Each row was made from one walk, in order. Every step used is in the known rows, and no mark comes twice. Write each row's walk.
Known rows:
t, r, s, q, j, k: [-22.2   8.6 -20.9   7.5  -6.3 -23.4  -3.6  18.0 -18.7  13.7  40.2  -5.6
  22.5  24.0  -6.5   6.4  15.2   6.8   4.6 -24.7 -20.9]
k, j: [ 13.6   4.2  -7.9  -7.8  18.8  -4.4 -12.3  -5.6  -1.5  -6.8  19.7  -1.8
  -3.2 -13.5   2.6   5.5   4.3   2.2  -0.5   3.8   9.4]
r, g, k, j, q: [-44.9   8.9   1.7   2.9  31.4  13.9  31.8  16.6   4.1  -4.6 -13.8  12.6
 -14.2   9.9   0.0 -11.8  -6.0   8.0  12.6  -8.7   7.9]
q, j, k, s, r: [-74.1   1.3  -2.1  -6.4  -5.3  -0.9 -29.9   7.0  -8.5   5.8  -3.5   2.2
  11.6  15.3   0.0  15.3   6.6   3.2  15.2 -14.5  -2.0]
j, k, s, q: [ -1.8   5.7  -4.7   1.7 -27.4   1.9 -31.1  -8.8  -8.7  11.6   1.2  10.7
  -0.3 -16.9  -8.3  31.3  -5.2  14.8   4.9  -7.7   4.2]
t, r, g: [-27.0  10.0  -7.1  -1.5   9.3  -9.3  18.2  12.3  -0.3  -1.0 -21.8   1.1
   6.7  16.2   0.7 -12.8   5.6   0.6   4.6 -10.4   1.8]
g, k, s: [-29.5   0.8   6.3  14.3  -3.5   6.9   8.5   3.6  -0.3   5.2 -28.8  -3.8
 -11.7  -9.3 -13.7   5.9 -19.8  12.1   8.4  -7.2  -1.7]
q, j: [-26.4  -1.9  -0.1  -1.3   4.7  -4.2   2.1   5.7  -1.8  -3.2   5.6   5.9
   6.9  16.7   4.5  -3.3   0.9  -5.5   1.5  -9.1 -12.0]
g, q, j, k, s: [-39.0   1.4  -2.9   5.6 -31.0  20.3 -45.4  -1.9 -15.1   0.0 -29.4  -2.9
   3.8   2.2   0.0  27.3   5.5   9.8   9.8 -14.3 -24.9]
q, j, k, s, r, u: [-85.7   4.0   5.3 -15.4  14.3  -4.2 -46.4  11.5  -3.9   9.5 -27.2   4.3
  14.0  24.6  -5.8   7.1  22.3  -5.2  19.6  -8.5  -0.2]
j, k, s, r: [-48.0   3.3  -2.2  -6.9  -9.7  -0.1 -31.6   1.4  -6.7   9.1  -9.5  -3.0
   5.4   3.2  -3.6  18.9   7.1   8.8  13.8  -5.3   9.6]
s, r, g, q, j: [-57.4  10.9   4.0  -7.9   6.7  17.2  20.3  15.1  -6.3 -14.6   1.7  -0.7
   8.8  20.8   7.9  -1.1  18.9   8.8   1.2 -11.5   0.7]
g, q, j: [-20.9   1.5  -1.0   4.2  -5.7  18.6  -5.3   3.2  -9.4 -10.1  -1.2  -7.6
   4.4   7.3   4.7   8.9   7.6   2.9  -4.0  -8.0 -21.8]
r, s: [ 14.2   1.3   2.8  10.7 -10.6 -14.7  19.4   5.6  -6.6   4.4   3.9  -7.5
   1.9  12.7  -6.2  -3.8   5.7   7.1   6.0  -4.4  -5.4]
s, q: [ 16.3   5.4  -1.4   0.0  -1.7  -1.4   8.1  -3.2  -2.2   3.0  31.6   5.7
   1.1 -13.2  -5.2  10.6  -5.4   7.7  -8.5  -1.7   6.6]
s, r, j: [-20.9  -3.0   2.5  -7.6  35.9  -2.0  -1.4   0.5   1.2   6.7  18.8 -13.4
   1.3  14.3   8.5  -1.2   7.3  -4.2  -3.6   7.4  25.0]
r, g, q: [ -1.9   9.3   3.6   2.5 -14.8  22.9  14.5   1.5  -4.4 -12.8 -27.1  -0.1
  -3.4   1.5   1.1   5.0  11.3  12.5  -0.5  -4.5   0.1]
r, s, q, j, k: [ -3.3   4.4  -7.7   6.7 -19.6 -12.8   0.1   8.9 -15.0   8.0  38.8   7.1
  13.7  17.8  -3.0  13.8  15.4  10.6   5.2 -20.7 -12.7]
q, j, k, s: [-44.9  -2.6  -2.3   1.2 -21.9  -1.7 -35.9  -0.7  -8.3   4.8 -25.6   9.8
   6.4  13.1  -0.4  16.3   0.5   1.7  16.0 -15.3 -14.7]
t, r, g, q, j, k: [-58.1  10.6 -17.1  -1.0  -7.3  14.8 -15.7  16.7 -14.0  -5.8 -26.6  -2.5
  16.5  28.2   7.6   3.7  24.8   5.0   7.4 -24.0 -23.8]
j, k, s: [-20.3  -0.2  -2.3   2.1 -27.2   2.5 -36.9  -6.1  -6.0   8.7 -31.8   3.7
  -0.5  -1.7  -4.7  19.6  -1.9   7.3  14.5  -6.5  -2.5]
t, r: [-20.6   4.4 -13.2   0.2  13.2 -10.1  -1.9   8.5  -2.6   5.5  -0.3 -11.6
   8.8   5.9  -2.5  -6.7   0.4  -4.3  -0.7  -4.6  -9.7]

Write each row's walk:
[-76.3  13.0   1.4  -5.6  46.9  11.7  38.3  23.8   3.7  -4.1   7.6   6.4
  -8.3  13.5   0.7 -13.6   0.2  10.5  12.4  -7.4  20.8] | s, r, g, k, j, q
[-16.3   3.7  -4.1  -4.6  23.5   1.1  -4.6   2.1  -0.8   1.6  11.4   4.9
  -5.3   0.7   5.0  -0.1  -7.7  -3.7   6.4   2.1  -0.4] | k, j, q
[-48.6  12.6   2.2  -4.0 -22.3  23.9 -18.2   3.2 -10.4  -3.3 -37.3  -1.9
   1.3   2.3  -0.5  22.2  16.7  22.4  13.7  -9.1   9.7] | j, k, s, r, g, q
[-69.3   8.0  14.0  -2.2  30.1   4.4  -1.5  15.4   4.2   8.8 -32.3 -11.6
  -3.8   0.6 -19.2  -7.2   2.1   5.5  11.1   1.5  12.7] | g, k, s, r, u
[-12.2  -6.6   0.4   2.9  -6.6   3.5 -44.0 -12.4  -4.5  15.1 -34.4  -1.8
  -4.8   8.6   3.1  21.9   0.9   0.5  11.1  -0.2  11.5] | r, j, k, s
[-47.3  11.2  -9.1   1.7   2.2  10.4  11.4  15.6  -8.2 -10.0 -21.4  -6.1
  11.2  23.9   3.2  -4.9  12.5   3.3   0.2 -16.6 -21.4] | t, r, g, q, j
[-70.4  10.2  -4.7 -10.3  -2.2  23.6  -4.7  15.7 -11.2 -11.2  -4.6   1.8
  13.2  25.8  11.7   8.2  32.1  12.2   8.0 -16.9  -2.7] | s, r, g, q, j, k
[-18.3   2.5 -11.3  -3.5  -7.7   2.4 -18.4   3.4  -8.6   4.4  33.1  14.6
  11.7   6.1   3.9  18.0   9.9   3.8  -1.2 -16.5  -7.7] | s, q, j, k
[-55.4  -2.4  13.9   0.7  23.3   2.2  -4.9   1.7   0.2  20.1 -15.6  -4.4
  -5.9  19.9   2.1   4.5 -16.8  -6.1  10.3   6.6  17.4] | k, s, r, j, q
[ -7.3   4.0  -8.3   2.0  31.1   4.9   4.7   4.5  -0.3  -7.1  15.7  -7.4
  -9.4 -13.7  -4.0   1.8  -1.2  10.8   0.0  -3.5   6.2] | g, k, j
[  7.3   4.6  -0.3   9.2  -8.8 -18.5  28.6   8.1 -10.4   4.8  44.4   4.6
   9.4  14.3  -7.0   4.8   3.0   9.2  -2.4 -14.3 -10.5] | r, s, q, j
[-30.2   0.6  -9.9   1.2 -13.9  26.3 -36.2   4.7 -13.7  -5.3  -4.0  -3.9
   9.3  11.0   7.6  17.5  19.9   5.3   3.0 -13.8 -26.6] | g, q, j, k
[-16.7   4.4   5.3   3.3 -13.6 -10.2  -0.1  -4.0  -5.9   4.3  11.6  12.2
   2.3  -5.3  -9.7  18.5 -16.7   6.5  -1.7 -10.8  -4.6] | k, s, q, j
[-31.2  -3.4  -5.8 -10.4  24.9   6.9 -28.5   1.6  -3.0  10.9  15.9  -9.9
   7.2  19.7  12.8   8.9  20.4  -2.9   4.6   1.3  22.2] | s, r, j, k
[-61.5   4.8   6.0   5.8  11.7   6.4  14.6  11.6  -1.1   4.4  -8.4 -11.3
  -6.5  -5.7 -14.5   2.7 -12.3  13.9   7.3  -4.9   9.6] | g, k, s, r
[-37.8  -2.0  -5.8   6.0  37.0  -3.6  -2.5   9.6  -0.5  20.8  -8.9 -10.0
   2.0  30.3   6.8 -10.2 -10.2 -16.4   3.9   1.8  -5.9] | t, r, j, q
[-59.6   9.9   5.2  -1.6  23.6  10.6  45.1  22.1   4.4  -5.4  -4.1   0.4
  -2.5  14.9  -2.9 -14.9   7.0  14.6   6.4 -11.1  21.2] | s, r, g, k
[-40.1   6.4  12.0  11.3  -7.7   7.7  30.1   8.1   3.2  -2.5 -52.1   8.7
 -13.9   1.1 -12.6  -2.1 -13.1  16.4  13.2 -11.3   9.3] | r, g, k, s
[-80.4  -1.6  12.6  10.3  34.6  13.9  13.5  11.7   1.1  20.6 -18.9  -9.5
 -13.0  18.1  -3.7  -1.0 -22.5   1.0  12.4   0.8  12.8] | g, k, s, r, j, q
[-20.6  -3.1 -19.2  -1.2  22.9  -3.5 -39.7   2.3  -6.3  15.8  -8.1 -14.6
   9.7  20.5   9.1   5.3  13.2  -8.8   3.5  -4.6   1.6] | t, r, j, k
[-84.7   6.6   4.7 -10.5  -8.5  -3.0  -6.9  11.2  -5.2  -1.5 -25.1  15.6
  10.0  27.5   3.4   9.2  13.6   7.7  20.8 -20.2   8.7] | q, j, k, s, r, g
[-20.1  12.0   9.3  12.2 -12.1   6.2  37.3   4.5   0.1   0.7 -19.2  15.4
 -14.0 -12.1 -16.8   9.4 -18.6  24.7   3.7 -12.2  16.3] | r, g, k, s, q
[-48.9   6.7   3.4   3.2 -37.9  20.6 -20.7   0.9 -12.0  -7.5 -52.4   9.9
   2.2  13.0   2.2  22.2  10.8  14.8  15.3 -19.5 -15.6] | r, g, q, j, k, s
[ -8.7   9.9 -12.6  10.5   3.1 -29.7  27.9  17.1 -13.9  10.2  43.5  -9.2
  17.7  18.8  -9.8  -2.5   3.9   5.8  -2.3 -19.1 -18.9] | t, r, s, q, j
[-69.1   4.9  -3.6  -2.4 -15.2  19.1 -40.8   4.8 -16.1  -0.6  -8.9 -10.2
   9.5   8.0   0.6  26.1  12.7  11.9   9.5 -12.8 -12.9] | g, q, j, k, s, r
[-38.4   9.2   5.5 -11.8  13.0   0.2  25.7  11.4   3.5  -5.6   1.0   5.9
   4.3  15.4   3.5  -9.3  13.8   5.6   5.0  -4.3  24.6] | s, r, g
[-46.0  13.8  -3.1  -9.6  42.2   6.6  30.3  15.7   2.8 -13.1  15.4  -2.1
  -5.2   2.2  -1.1  -9.3  10.9  16.4   4.9  -6.6  28.5] | s, r, g, k, j
